Every row comes from one small tree of marks. The marks that hang from a mark follow it in brackets, in alphabetical order. Every link used is in the known rows. Which tree was each row made from?
Known rows
munorur{lagasez{moret}}: [-0.044  0.604 -0.436  0.373  0.117  0.475  0.378  0.179  2.042  0.454
  0.199 -0.017  0.563  0.262  0.372  0.391  0.182  0.269 -0.264  0.490
 -0.812]
nobeg{moret{lagasez ruvela}}: [-0.287  0.010 -0.419 -0.674 -0.222  0.513 -2.184  0.022 -0.920 -0.800
  0.226  0.036  0.766 -0.040  0.700  0.983  0.355  0.152 -0.081 -0.931
 -1.683]
munorur{lagasez{moret} lenaf{kopofo}}: [-0.262  1.131 -0.844  0.365  0.098  1.310  1.057  0.206  0.837 -0.497
  0.070  0.409  1.400  0.529  0.178  0.808  0.726  0.653  0.616 -0.096
 -0.858]
lagasez{moret{ruvela} munorur{lenaf}}: [ 0.304  1.274 -0.340 -0.373 -0.721 -1.006  1.997 -0.265 -0.278 -3.012
  0.041  0.084  0.037  1.157  0.384  1.779  0.790 -0.325  0.600 -0.812
 -0.816]
lenaf{kopofo}: [-0.129  0.598 -0.362  0.497 -0.008  0.326 -1.263 -0.054  0.196 -0.582
  0.039  0.178  0.931 -0.045  0.184 -0.287  0.307  0.281  0.301 -0.632
  0.221]
kopofo{lenaf{munorur voga}}: [-0.312  1.281  0.410  1.188  0.753  0.173  0.247  0.257  2.580 -1.962
  0.246 -0.120 -1.618 -0.151  0.468  0.644  0.577 -0.149  0.642 -0.797
 -0.124]
lenaf{kopofo voga}: [-0.349  1.126 -0.443  0.761  0.636  0.372 -1.058 -0.114  1.394 -0.331
  0.495 -0.001  0.229 -0.478  0.410 -0.459  0.250  0.182  0.439 -1.085
 -0.110]
lagasez{moret{ruvela} munorur}: [ 0.326  1.468 -0.403 -0.352 -0.483 -1.516  0.311 -0.336  1.222 -2.358
  0.232 -0.150  0.123  0.945  0.758  1.192  0.445 -0.343  0.038 -0.860
 -0.519]
lagasez{moret{nobeg ruvela} munorur}: [ 0.545  1.748 -1.164 -0.300 -0.510 -1.137 -0.922 -0.074  0.409 -3.450
  0.432  0.115  0.828  0.569  0.907  1.144  0.457 -0.351 -0.386 -1.504
 -0.902]
nobeg{moret{ruvela}}: [ 0.186  0.116 -0.076 -1.132  0.343  0.068 -1.688 -0.146 -1.462 -1.668
  0.194  0.053 -0.206 -0.124  0.893  0.582  0.664 -0.244 -0.024 -0.371
 -1.196]
munorur{lenaf}: [-0.028 -0.137 -0.032 -0.107 -0.202  0.481  1.652  0.093 -1.453 -0.785
 -0.202  0.276 -0.026  0.250 -0.373  0.613  0.325  0.048  0.567  0.032
 -0.256]
moret{lagasez{munorur{lenaf}} nobeg ruvela}: [ 0.046  0.779 -1.090 -0.547 -1.327  0.370 -0.124  0.236 -1.031 -3.083
  0.128  0.797  1.499  1.144 -0.006  1.272  0.481 -0.150  0.218 -2.326
 -1.451]
munorur{lagasez}: [-0.129 -0.276 -0.023 -0.271  0.109  0.939  0.033  0.157  1.553  0.813
  0.084  0.358  0.159  0.419  0.064 -0.540  0.306  0.130 -0.146  0.208
 -0.558]
ruvela{moret{lagasez{munorur{lenaf}} nobeg}}: [ 0.338  0.666 -0.946  1.615 -0.837  0.530  1.839  0.191  0.217 -2.696
  0.009  0.447  1.194  0.574  0.443  0.775  0.150  0.156  0.127 -0.666
 -0.786]
nobeg{moret{lagasez{munorur} ruvela}}: [-0.086  0.610 -0.053 -0.345 -0.563 -0.141 -0.952 -0.248 -0.195 -1.655
  0.155  0.029  0.525  0.408  1.132  1.342  0.656 -0.253 -0.043 -1.574
 -1.760]
moret{lagasez{munorur} nobeg ruvela}: [ 0.106  0.840 -1.093 -0.278 -1.196 -0.121 -1.761  0.152  0.122 -2.266
  0.275  0.547  1.534  0.746  0.462  0.740  0.114 -0.165 -0.303 -2.257
 -1.197]
kopofo{lenaf}: [ 0.046  0.394  0.108  0.021 -0.107  0.234 -0.101 -0.031 -1.141 -1.764
 -0.368  0.016 -0.562  0.519  0.217  0.602  0.137 -0.054  0.245 -0.418
  0.359]
lagasez{munorur{lenaf}}: [ 0.183  0.458  0.381  0.174 -0.534 -0.182  2.875 -0.142 -0.163 -1.604
 -0.317  0.276 -0.316  0.745 -0.016  0.897  0.711 -0.295  0.675 -0.693
 -0.337]
lagasez{moret{nobeg ruvela} munorur{lenaf}}: [ 0.596  1.690 -1.157 -0.354 -0.659 -0.616  0.900  0.133 -0.743 -3.972
  0.220  0.340  0.774  0.996  0.525  1.819  0.671 -0.335  0.232 -1.427
 -1.089]
munorur{lagasez{moret{ruvela}} lenaf}: [-0.091  0.496 -0.946 -1.167 -0.202  0.492  0.893  0.277  0.489 -1.225
  0.240  0.451  0.589  1.134  0.031  0.875  0.767  0.221  0.404  0.132
 -1.312]
munorur{lagasez{moret{nobeg}} lenaf}: [ 0.037  0.754 -1.121 -0.182  0.038  1.264  1.117  0.609  0.172 -1.364
  0.153  0.538  1.158  0.284  0.064  1.012  0.425  0.444 -0.043 -0.205
 -1.423]

Which tree is each row?
[-0.091  0.459 -0.059 -0.499 -0.780  0.368  0.703 -0.162 -1.423 -2.371
 -0.108  0.300  0.483  0.743  0.736  1.915  1.007 -0.186  0.557 -1.621
 -2.040] -> nobeg{moret{lagasez{munorur{lenaf}} ruvela}}
[ 0.204  1.309 -1.179 -0.237  0.272  0.050 -1.868  0.717  3.685 -1.937
  0.827  0.480  0.850  0.300  0.650  0.756  0.806  0.228 -0.305 -0.551
 -1.392] -> lenaf{munorur{lagasez{moret{nobeg ruvela}}}}
[ 0.370  0.790 -0.873  1.831 -0.776  0.046  0.093  0.062  1.471 -2.131
  0.180  0.164  1.167  0.121  0.841  0.237 -0.274  0.121 -0.416 -0.788
 -0.585] -> ruvela{moret{lagasez{munorur} nobeg}}
[-0.476  1.450 -0.400  1.333 -0.404  0.769  1.321 -0.133  1.393 -1.126
  0.121  0.256  0.818  0.273  0.250  0.642  0.604  0.232  1.026 -2.208
 -1.076] -> moret{lagasez{munorur{lenaf{kopofo voga}}}}
[ 0.215  0.214 -1.234  1.471 -0.324  0.692 -1.138  0.323  0.380 -1.162
  0.272  0.186  1.401 -0.322  0.484 -0.058 -0.589  0.474 -0.549 -0.007
 -0.479] -> ruvela{moret{lagasez nobeg}}
[-0.027  1.391 -0.345 -0.207  0.144  0.078 -0.881  0.434  3.069 -2.417
  0.301  0.294 -0.308  1.150  0.743  1.357  0.992  0.110  0.314 -0.464
 -0.807] -> kopofo{lenaf{munorur{lagasez{moret{ruvela}}}}}
[ 0.342  1.147 -1.493 -0.733 -0.082 -0.425 -2.036  0.237 -0.317 -2.403
  0.501  0.103  1.079  0.125  0.521  0.967  0.045 -0.018 -0.412 -0.839
 -0.920] -> lagasez{moret{nobeg ruvela}}
[-0.375  1.432 -0.022  1.379  0.968  0.180 -0.824  0.158  3.709 -0.929
  0.744  0.020 -0.172 -0.768  0.499 -0.119  0.700  0.263  0.709 -0.992
 -0.256] -> lenaf{kopofo munorur voga}
[ 0.212  0.467 -0.157  1.838 -0.760 -0.271  1.216 -0.279  2.102 -0.981
  0.044 -0.091  0.451  0.409  0.715  0.057 -0.150  0.104 -0.070 -0.189
 -0.134] -> ruvela{moret{lagasez{munorur}}}
[ 0.096  1.266 -0.673  0.887  0.437  0.532 -0.502  0.714  3.986 -0.717
  0.571  0.294  0.807 -0.188  0.597  0.898  0.537  0.458 -0.439  0.027
 -1.142] -> lenaf{munorur{lagasez{moret{nobeg}}}}
[-0.202  1.544 -0.005  0.998  0.070  0.259  1.929 -0.263  0.765 -2.135
  0.161  0.206 -0.077  0.275  0.354  0.315  0.907 -0.130  1.081 -1.715
 -0.489] -> lagasez{munorur{lenaf{kopofo voga}}}
[-0.372  1.794  0.025  1.400  0.940  0.611  0.647  0.304  4.795 -1.401
  0.436 -0.144 -1.039  0.104  0.843  0.985  0.768  0.233  0.338 -0.403
 -0.984] -> kopofo{lenaf{munorur{lagasez{moret}} voga}}
[ 0.149  0.879 -1.583 -0.895 -0.037  0.449 -1.973  0.417  1.109 -1.606
  0.563  0.479  1.399  0.475  0.543  0.377  0.359  0.156 -0.565 -0.586
 -1.335] -> munorur{lagasez{moret{nobeg ruvela}}}
[-0.123  0.408 -0.410 -0.171 -0.008  0.879  2.283  0.268  0.876 -0.242
 -0.029  0.268  0.512  0.575 -0.017  0.952  0.545  0.364  0.333  0.544
 -1.035] -> munorur{lagasez{moret} lenaf}
[-0.149  0.559  0.365  0.841 -0.347  0.205  0.336 -0.321  0.314 -0.566
 -0.148 -0.182  0.373 -0.157  1.039  1.394  0.376  0.012 -0.103 -1.136
 -1.538] -> nobeg{moret{lagasez{munorur}}}
[-0.545  0.737 -0.509  0.300  0.704  1.865  0.727  0.181  1.708 -0.375
  0.370  0.630  0.390  0.113  0.097 -0.505  0.939  0.413  0.877 -0.806
 -0.964] -> munorur{lagasez lenaf{kopofo voga}}
[-0.085  2.363 -0.438  1.302  0.235 -0.169  2.263 -0.314  1.394 -2.385
  0.247 -0.146  0.322  0.119  0.705  1.258  0.760  0.051  0.948 -1.277
 -0.736] -> lagasez{moret munorur{lenaf{kopofo voga}}}
[ 0.199  0.745 -1.586 -1.126 -0.168  0.962 -0.279  0.544 -0.296 -2.364
  0.401  0.728  1.262  0.854  0.171  0.973  0.656  0.163  0.012 -0.632
 -1.705] -> munorur{lagasez{moret{nobeg ruvela}} lenaf}
[ 0.006  0.627 -0.696  0.661 -1.122  0.610  1.142  0.263 -0.421 -1.900
 -0.234  0.514  1.342  0.585 -0.065  1.252  0.199  0.084  0.193 -1.784
 -1.202] -> moret{lagasez{munorur{lenaf}} nobeg}
[-0.016  1.014 -0.408 -0.093  0.310 -0.172 -0.631  0.404  4.259 -0.904
  0.694  0.242  0.257  0.570  0.528  0.818  0.877  0.205  0.123  0.064
 -1.165] -> lenaf{munorur{lagasez{moret{ruvela}}}}
[-0.384  1.402 -0.060  1.201  1.063  0.217  0.778  0.407  6.078  0.312
  0.790 -0.153 -0.519 -0.468  0.651  0.597  0.646  0.282  0.096 -0.001
 -1.265] -> lenaf{munorur{lagasez{moret}} voga}
[-0.446  0.922  0.384  0.920  0.820  0.928  0.167  0.391  4.220 -1.163
  0.388  0.265 -1.354  0.209  0.559  0.081  0.889  0.081  0.474 -0.617
 -0.704] -> kopofo{lenaf{munorur{lagasez} voga}}
[ 0.067  0.787 -0.709  0.740 -1.017  0.261 -0.540  0.192  0.657 -1.071
  0.019  0.317  1.337  0.164  0.315  0.586 -0.108  0.093 -0.457 -1.918
 -0.966] -> moret{lagasez{munorur} nobeg}
[ 0.124  1.124 -0.035  0.605 -0.461  0.191  1.656 -0.199 -0.370 -2.214
 -0.256  0.444  0.608  0.758  0.188  0.699  0.998 -0.005  0.948 -1.272
 -0.107] -> lagasez{munorur{lenaf{kopofo}}}
[ 0.140  0.391 -0.118  1.540 -0.936  0.173  2.905 -0.149  0.935 -1.660
 -0.174  0.167  0.418  0.676  0.347  0.695  0.189  0.123  0.466 -0.013
 -0.513] -> ruvela{moret{lagasez{munorur{lenaf}}}}
[-0.267  0.746 -0.034  0.840  0.410  0.977 -0.989  0.413  4.146  0.136
  0.405  0.598  0.621  0.112  0.353 -0.305  1.030  0.508  0.423 -0.388
 -0.273] -> lenaf{kopofo munorur{lagasez}}
[-0.270  0.380  0.073  0.655 -1.141  0.289  2.244 -0.042 -0.071 -0.715
 -0.320  0.300  0.608  0.867 -0.199  1.215  0.349  0.049  0.575 -1.197
 -0.901] -> moret{lagasez{munorur{lenaf}}}
